What can hang from each mark
bapa: kotos lizat losiv nedipib
kotos: bapa
pumor: divovan
teba: nedipib pumor
losiv: bapa
divovan: pumor
nedipib: bapa teba
fudimu: bapa
lizat: bapa
busol: pumor

Known rows, with every way that one mark hangs from another
losiv(bapa(lizat)): [-1.21,2.26,0.31,-0.45,0.92,0.78,2.59,2.03,1.30,-0.27,-0.47,-2.10,0.80,2.47,-4.80,-0.81,-0.08,1.32,-2.07,-0.74,-1.03,-1.13]
losiv(bapa): [0.44,0.74,0.87,-1.22,0.93,-1.34,0.71,-0.22,0.45,0.37,-0.49,-1.80,0.96,0.69,-3.17,-0.40,-0.11,-0.03,-3.15,-0.86,-0.27,-1.03]
lizat(bapa(losiv)): [1.18,0.41,-0.35,0.85,2.59,-0.60,-0.20,2.11,1.63,2.60,-0.78,-3.84,2.52,-0.07,-1.20,-1.08,-2.59,-0.03,-0.46,-1.78,-3.32,0.03]
losiv(bapa(nedipib)): [-2.25,2.61,-0.76,0.70,2.68,-0.21,1.93,1.28,1.67,1.52,-1.35,-2.37,1.54,2.04,-3.27,1.42,0.34,-0.17,-4.42,-0.98,-0.65,-2.94]
lizat(bapa(kotos losiv nedipib(teba(pumor)))): [-0.68,3.94,-0.90,3.82,6.29,1.22,1.28,4.08,-0.40,4.72,-1.92,-5.07,2.52,2.78,-4.33,3.93,-2.00,0.69,-3.75,0.50,-4.96,0.49]
losiv(bapa(kotos lizat)): [-2.83,2.74,0.12,1.42,2.61,2.74,2.18,2.71,0.72,0.11,-1.28,-3.04,1.80,5.62,-7.15,0.77,-0.23,2.21,-3.94,-0.40,-0.54,-1.83]
bapa(kotos lizat losiv nedipib(teba(pumor(divovan)))): [-5.54,7.69,-1.17,4.15,7.11,3.35,4.73,5.13,1.05,3.17,0.48,-4.01,0.43,5.12,-3.93,0.94,-0.04,0.46,-3.23,-0.95,-3.48,-0.40]
kotos(bapa(lizat losiv nedipib)): [-5.18,6.36,-3.63,6.75,3.06,4.15,1.94,6.04,2.78,1.37,-0.70,-1.69,2.00,4.01,-0.47,-0.19,-2.58,1.60,-2.23,-3.06,-1.79,-2.35]
losiv(bapa(kotos lizat nedipib(teba))): [-5.01,5.76,-1.46,2.01,4.14,2.70,3.12,3.95,1.71,3.04,-4.26,-2.20,2.29,5.41,-8.19,2.14,0.15,2.75,-6.96,0.86,-0.28,-1.10]
bapa(kotos nedipib(teba)): [-3.87,3.41,-1.68,2.46,3.25,1.98,0.58,1.85,0.26,3.28,-3.64,-0.09,1.45,3.04,-3.37,2.86,0.36,1.60,-4.72,1.65,0.71,-0.11]
teba(nedipib pumor(divovan)): [0.95,1.58,3.58,-2.09,2.63,-1.16,3.29,-0.56,-1.93,0.60,5.16,-5.50,-1.77,2.57,0.90,0.58,3.16,-1.95,0.94,-2.94,-1.67,1.36]
lizat(bapa): [2.43,-1.08,-0.09,-1.45,0.94,-0.40,-1.54,0.36,0.66,1.86,-1.30,-3.72,1.72,0.26,-0.74,0.32,-0.96,0.20,0.49,0.19,-1.68,1.32]
busol(pumor): [1.64,0.79,-0.17,0.41,1.55,-0.01,1.60,-0.19,1.09,1.36,-0.26,-0.03,-0.64,-1.04,0.47,0.19,1.18,0.76,1.34,-0.29,-2.07,0.57]
bapa(lizat losiv nedipib(teba)): [-5.36,6.24,-2.41,3.80,3.21,1.92,3.86,5.35,2.77,3.15,-2.54,0.42,1.06,1.25,-3.27,-0.06,-1.27,1.74,-2.76,-0.27,-2.25,-0.50]
bapa(kotos lizat losiv): [-4.58,3.35,-0.93,4.93,3.28,4.13,2.86,4.58,1.20,0.49,-0.20,-1.30,1.70,4.46,-4.39,-0.18,-1.69,1.80,-1.80,-1.43,-2.09,-2.04]
nedipib(bapa(kotos lizat losiv) teba(pumor)): [-2.03,6.82,0.52,3.18,3.68,0.18,3.13,6.01,-1.51,-0.47,0.26,-0.31,-0.90,1.99,-4.24,2.04,-2.03,1.87,-3.69,0.17,-3.87,1.72]
fudimu(bapa(kotos lizat losiv nedipib(teba))): [-6.30,7.35,-1.54,3.30,7.08,4.87,1.92,3.93,2.98,3.72,-3.97,-1.01,3.45,3.92,-6.56,2.12,-4.18,2.65,-5.12,1.28,-2.65,-1.02]
nedipib(bapa(kotos) teba(pumor(divovan))): [0.17,4.97,1.62,-1.84,3.82,-2.32,0.14,1.11,-2.18,0.31,0.86,-2.42,-1.90,1.46,-0.92,1.41,0.58,-0.51,-3.59,0.52,-0.61,3.29]
divovan(pumor): [1.19,0.59,0.09,0.85,2.50,-0.16,0.91,0.55,0.92,0.74,-1.03,0.06,-0.06,-0.89,-1.61,-2.17,-0.19,-0.60,0.15,-0.71,-0.80,0.47]

Rows
[-4.03,7.32,-1.07,2.35,5.44,1.30,4.83,4.60,1.64,2.86,1.23,-2.94,-0.53,2.21,-1.58,-0.48,0.12,-0.33,-1.42,-1.17,-3.89,0.50] -> bapa(lizat losiv nedipib(teba(pumor(divovan))))
[-2.73,5.88,2.94,3.65,4.40,1.05,5.48,6.23,-2.09,-1.47,3.91,-3.75,-0.75,5.40,-4.04,3.29,-0.17,1.01,-2.76,-3.19,-4.63,-0.58] -> teba(nedipib(bapa(kotos lizat losiv)) pumor)
[0.37,4.79,-1.65,2.77,1.52,0.70,-0.35,1.95,-1.64,1.78,-0.52,-0.93,-0.36,0.96,0.99,3.12,-0.44,0.47,-2.53,0.52,-0.86,2.24] -> kotos(bapa(nedipib(teba(pumor))))
[-3.58,8.86,-2.30,4.06,4.94,2.25,2.64,5.11,1.41,2.78,0.95,-3.89,0.12,3.28,0.11,-0.86,-1.20,0.30,-2.39,-2.49,-2.69,1.42] -> kotos(bapa(lizat losiv nedipib(teba(pumor(divovan)))))
[-5.57,4.51,-1.34,3.31,4.63,3.92,3.23,4.15,2.00,1.28,-2.11,-3.55,2.46,7.08,-7.29,2.44,0.23,2.07,-5.15,-0.52,-1.01,-3.82] -> losiv(bapa(kotos lizat nedipib))
[-2.54,4.57,-2.09,4.78,1.20,2.92,0.96,4.63,1.69,0.17,0.23,-1.19,1.38,2.60,-0.34,-2.13,-2.89,1.64,-0.97,-3.06,-1.30,-0.30] -> kotos(bapa(lizat losiv))
[-1.83,3.74,-0.73,-0.61,2.41,-1.49,1.56,1.12,1.34,3.37,-3.55,-1.07,1.32,0.46,-4.38,0.98,0.30,0.66,-6.03,0.45,0.10,-0.33] -> losiv(bapa(nedipib(teba)))
[-4.88,7.57,-3.78,5.46,2.80,2.84,1.70,5.90,2.56,3.08,-2.77,-0.36,1.78,2.36,-1.47,-0.55,-2.38,2.29,-3.69,-1.52,-1.09,0.48] -> kotos(bapa(lizat losiv nedipib(teba)))
[-1.54,2.33,-1.92,2.75,4.61,0.57,0.88,3.56,2.87,3.72,-1.68,-4.45,3.14,1.24,-1.37,0.82,-2.19,-0.19,-1.68,-1.70,-3.88,-1.86] -> lizat(bapa(losiv nedipib))
[-4.72,5.90,1.73,3.26,3.99,1.13,4.60,6.13,0.24,-0.08,1.13,-2.79,0.66,5.39,-4.42,1.20,-0.44,1.89,-4.00,-3.60,-2.26,-1.09] -> teba(nedipib(bapa(kotos lizat losiv)))
[0.88,3.61,-0.71,1.93,4.75,-0.84,1.55,3.45,0.17,4.26,-1.06,-4.02,1.46,-0.29,-2.10,2.48,-1.86,-0.25,-2.10,0.14,-5.47,1.35] -> lizat(bapa(losiv nedipib(teba(pumor))))
[-3.96,6.76,-0.62,2.62,3.32,0.36,2.17,5.87,0.84,0.86,-2.43,0.57,0.53,2.13,-4.60,-0.02,-2.26,2.61,-5.07,-0.27,-1.57,1.13] -> nedipib(bapa(kotos lizat losiv) teba)
[-2.32,6.55,0.22,-1.23,4.71,0.10,4.28,2.55,1.22,2.43,0.31,-4.77,-0.45,3.22,-4.27,0.55,1.69,-0.09,-3.61,-0.28,-2.24,0.63] -> losiv(bapa(lizat nedipib(teba(pumor(divovan)))))
[-2.71,6.00,-0.76,-0.01,3.83,1.48,3.56,2.81,0.62,1.98,0.82,-2.76,-1.50,2.48,-1.12,0.94,1.70,-0.02,-0.45,0.62,-2.24,1.66] -> bapa(lizat nedipib(teba(pumor(divovan))))
[-3.77,6.94,-0.02,0.72,6.36,2.03,4.04,3.11,0.56,2.75,-0.55,-5.74,0.57,6.35,-6.68,1.84,1.53,0.83,-5.49,0.08,-1.91,-0.11] -> losiv(bapa(kotos lizat nedipib(teba(pumor(divovan)))))
[-3.31,4.14,-0.93,1.16,4.18,0.57,1.40,1.55,0.87,3.66,-4.39,-2.06,2.34,3.62,-6.55,2.47,0.20,1.48,-7.72,0.78,0.47,-1.05] -> losiv(bapa(kotos nedipib(teba)))
[-2.75,7.73,-2.53,5.95,3.20,2.68,2.63,5.91,0.28,1.84,-0.06,-1.39,0.36,2.38,-1.07,1.45,-2.10,1.47,-2.48,-1.11,-3.31,1.00] -> kotos(bapa(lizat losiv nedipib(teba(pumor))))
[1.47,3.26,-0.22,-2.44,4.87,-1.26,0.27,0.85,0.48,4.42,-0.63,-6.40,0.47,1.05,-0.13,1.40,0.74,-1.29,-0.90,0.69,-2.97,2.92] -> lizat(bapa(nedipib(teba(pumor(divovan)))))
[-1.68,7.30,-1.86,3.20,4.96,0.10,0.97,2.90,0.48,3.36,0.98,-3.61,0.32,1.47,1.77,-0.44,-1.15,-1.03,-3.31,-2.60,-1.84,1.44] -> kotos(bapa(losiv nedipib(teba(pumor(divovan)))))
[-1.50,4.60,-0.65,3.43,3.65,-0.28,2.99,3.19,-0.46,2.48,0.12,-0.43,-0.19,-0.62,-1.37,2.32,-0.76,-0.36,-2.46,0.07,-3.81,0.08] -> bapa(losiv nedipib(teba(pumor)))
[-3.92,4.98,-3.34,4.57,1.58,4.21,0.61,4.22,1.72,0.53,-1.05,-1.67,1.13,4.54,0.05,0.99,-0.88,1.72,-1.26,-1.10,-0.05,-1.15] -> kotos(bapa(lizat nedipib))
[-5.14,5.89,-1.16,0.95,5.53,4.97,0.70,2.11,1.96,2.87,-4.36,-0.92,2.58,4.37,-5.81,3.23,-2.66,2.83,-4.22,3.13,-1.01,0.07] -> fudimu(bapa(kotos lizat nedipib(teba)))
